Each row was made from one small tree. The marks that hang from a mark follow it in brackets, in alphabetical order. Every link used is in the known rows. Write each row's tree.
Known rows
zubeka{debir doba pumived}: [-16  44  -5   3  56  42  27 -52   4 -67 -77   3 -42  86 -24 -60  -3  39
  23  -6]
marefu{muki zubeka{pumived}}: [ 16  27  88 -34  50  26  66  17  -1 -36 -68  -6  -4  18 -21 -27   5  28
 -35  -9]
misi{sete}: [ -8  26 -30   0  -8  15   6   6   9   6  24  -7 -23 -52  26  20  34 -10
 -31   8]
misi{sete{debir{zubeka}}}: [  7  29 -10   2  -3  10  15 -22 -17   4  49  -5 -20 -43  58 -27  50  -1
 -39  -3]
misi{sete{debir}}: [ -4  18 -10  13  -4   6  11 -12  -9   0  45  -1 -12 -40  41 -14  36  -7
 -20  -5]
pumived{zubeka}: [  6  26   9   1  11   7  -2   9   0  15  -3  -6  -1 -31  20  22  26 -10
  14   6]
muki{marefu}: [-22  13 -38  26 -14  -6 -24  13  15 -12 -30 -26   5 -40 -25   3 -36 -23
  -5 -15]
muki{marefu{zubeka}}: [-13  16  -4   6  -5  -1  -5  21   9  -5 -49 -29  -4 -53 -38  -5 -33 -12
 -10 -25]
modavov{doba}: [ 10  16 -16   6  -6  12  -8  -5 -18  12  -7  15  -3  19 -23   6   1  41
  11  19]
pumived{zubeka{debir doba}}: [  2  47  15   8  37  27  -7 -24  -9   2 -39 -15 -23  16  -3 -28  27  17
  33   0]
goro{zubeka{debir pumived}}: [ -1   8  18  -6  28  -6  36 -41 -26 -35 -40   9 -19 -13  31 -43   9  30
  15  22]
misi{sete{debir{zubeka{doba{modavov} pumived}}}}: [  6  48  -6  11   5  22  19 -33 -13  -8  31  12 -27 -34  62 -22  68  -8
 -35   1]
kufot{muki{marefu}}: [-17  32 -30  16  -5 -19 -13  17  11 -46  -7 -19  -9  -4 -12  27  -8  -7
  20 -35]
pumived{zubeka{debir doba{modavov}}}: [  5  58  25  15  35  29 -11 -30  -8   8 -34   7 -20 -18   1 -16  45  15
  42   8]
kufot{muki{marefu} pumived}: [-10  35 -18   8  14 -29   3  22  28 -45  17  22   6 -21   5  31 -37 -17
  33 -31]
debir{zubeka{doba pumived}}: [ 15  44  -3 -17  21  31  20 -34 -10 -25 -37  -4 -36  65  37 -36  40  -2
 -42  -1]
sete{debir{zubeka}}: [ 23   4  28   2   6  -5  12 -39 -37  -3  36   4   3  14  44 -68  21  13
 -11 -16]
muki{marefu{zubeka{debir doba{modavov} pumived}}}: [-19  44  -1  12  20  21   5 -10  11 -35 -83 -11 -21 -34 -47 -26 -22   5
   6 -23]
pumived{zubeka{debir}}: [  2  34  10  -3  29  16   5 -15  -3   0 -16  -7 -10 -35  -2 -13  11  27
  33   3]
debir{zubeka{pumived}}: [ 16  30  -8 -27  14  17  32 -25  -3 -29 -13   6 -23  14  39 -21  23  10
 -43   2]

Which tree is each row?
[-13  25   0  13  -1   9 -13  14   5  -3 -65 -36 -12 -16 -39 -16 -20 -20
  -9 -27]  muki{marefu{zubeka{doba}}}
[-12  59   7  13  53  44  20 -62   6 -60 -70  37 -37  35 -18 -43  22  36
  33   4]  zubeka{debir doba{modavov} pumived}
[ -6  48   5  22  25  31  12 -27   9 -38 -57  36 -23  43  16   6  45 -18
   8   9]  zubeka{doba{modavov} pumived}
[ 14  38  28   7  29   6   5   1  13  18   9  46   8 -26  32  17  11 -27
  27  13]  kufot{pumived{zubeka{doba{modavov}}}}
[-15  32   1   9  13  14  -8  -3   3 -14 -73 -37 -20 -20 -55 -40 -31   6
   4 -29]  muki{marefu{zubeka{debir doba}}}
[-16  21  -4   2   9   6   0   4   8 -15 -55 -30 -10 -55 -56 -29 -43  14
   3 -26]  muki{marefu{zubeka{debir}}}
[-16  49  -8   3  21  -1   9   4   8 -64 -46 -21 -29  16 -30  -1  -5  14
  25 -45]  kufot{muki{marefu{zubeka{debir doba pumived}}}}
[ -6  53 -13  10  21 -25   2  29  28 -34  15  17   6 -40  18  45 -19 -23
  44 -26]  kufot{muki{marefu} pumived{zubeka}}
[ 17  10  22   0  15   0  29 -42 -29 -27  24  12  -1  22  51 -62  19  14
 -13 -15]  sete{debir{zubeka{pumived}}}
[-14  56  -1   8  20   0   6   1   9 -60 -42  -5 -27  -8 -27   8   7  12
  31 -39]  kufot{muki{marefu{zubeka{debir doba{modavov} pumived}}}}
[ -3  55  12   3  32 -14  11   7  22 -41  -8  31  -8 -30 -15   7 -22   1
  44 -37]  kufot{muki{marefu{zubeka{debir doba{modavov}}}} pumived}
[ 19  53 102 -16  55  40  50   1  -5 -27 -88   9 -14  32 -15 -30  37  15
 -26  -5]  marefu{muki zubeka{doba{modavov} pumived}}
[ -4  70  -2  22  25 -14  -9  18  25 -29   0  27  -1 -29  22  41   5 -33
  49 -23]  kufot{muki{marefu} pumived{zubeka{doba{modavov}}}}
[  6  49  15 -11  44 -14  23   2  17 -35  29  36  -5 -18  18  17  -5  18
  59 -18]  kufot{muki pumived{zubeka{debir}}}
[  0  49  23  19  34  31 -14 -56 -10 -10 -42  20 -27  16 -26 -54  26  35
  38   1]  zubeka{debir doba{modavov}}
[ -5  47   7  -2  32 -14  15  11  20 -44 -12  15 -11  -4 -18  -2 -33   4
  38 -41]  kufot{muki{marefu{zubeka{debir doba}}} pumived}
[  12   50   95  -29   76   47   61  -16   -9  -48 -102  -15  -27   64
  -43  -76    5   54  -16  -15]  marefu{muki zubeka{debir doba pumived}}
[-19  31  -6  11   8  14   5  11  12 -27 -80 -28 -18  -6 -34 -11 -22 -20
 -12 -26]  muki{marefu{zubeka{doba pumived}}}
[ 10  66  25   1  47  -4  12  -8  13 -30  15  45 -11  -6  21  17  19   9
  64 -15]  kufot{muki pumived{zubeka{debir doba{modavov}}}}
[ 12  36  88 -39  70  34  72  -7  -3 -50 -78  -5 -14  12 -42 -60 -12  65
 -18 -12]  marefu{muki zubeka{debir pumived}}
[ -3  36   4  -5  20 -25  17  27  25 -38   7  19   0 -27  -6  24 -35  -9
  29 -38]  kufot{muki{marefu{zubeka}} pumived}
[ -6  40   5  -8  29 -20  20  15  24 -47   1  20  -4 -31 -16   7 -42   9
  38 -40]  kufot{muki{marefu{zubeka{debir}}} pumived}
[-15  44  -7   5  11  -5   6  16  10 -57 -42 -21 -24  21 -18  16   3  -5
  17 -43]  kufot{muki{marefu{zubeka{doba pumived}}}}
[ 27  47  14  -7   7  23  -9 -38 -20  15 -11   7 -26  13  36 -31  61  -6
 -31   4]  debir{zubeka{doba{modavov}}}
[-16  42 -11  -2  17  -7  14   8  12 -66 -34 -16 -23  -9 -31   7 -13  19
  25 -44]  kufot{muki{marefu{zubeka{debir pumived}}}}
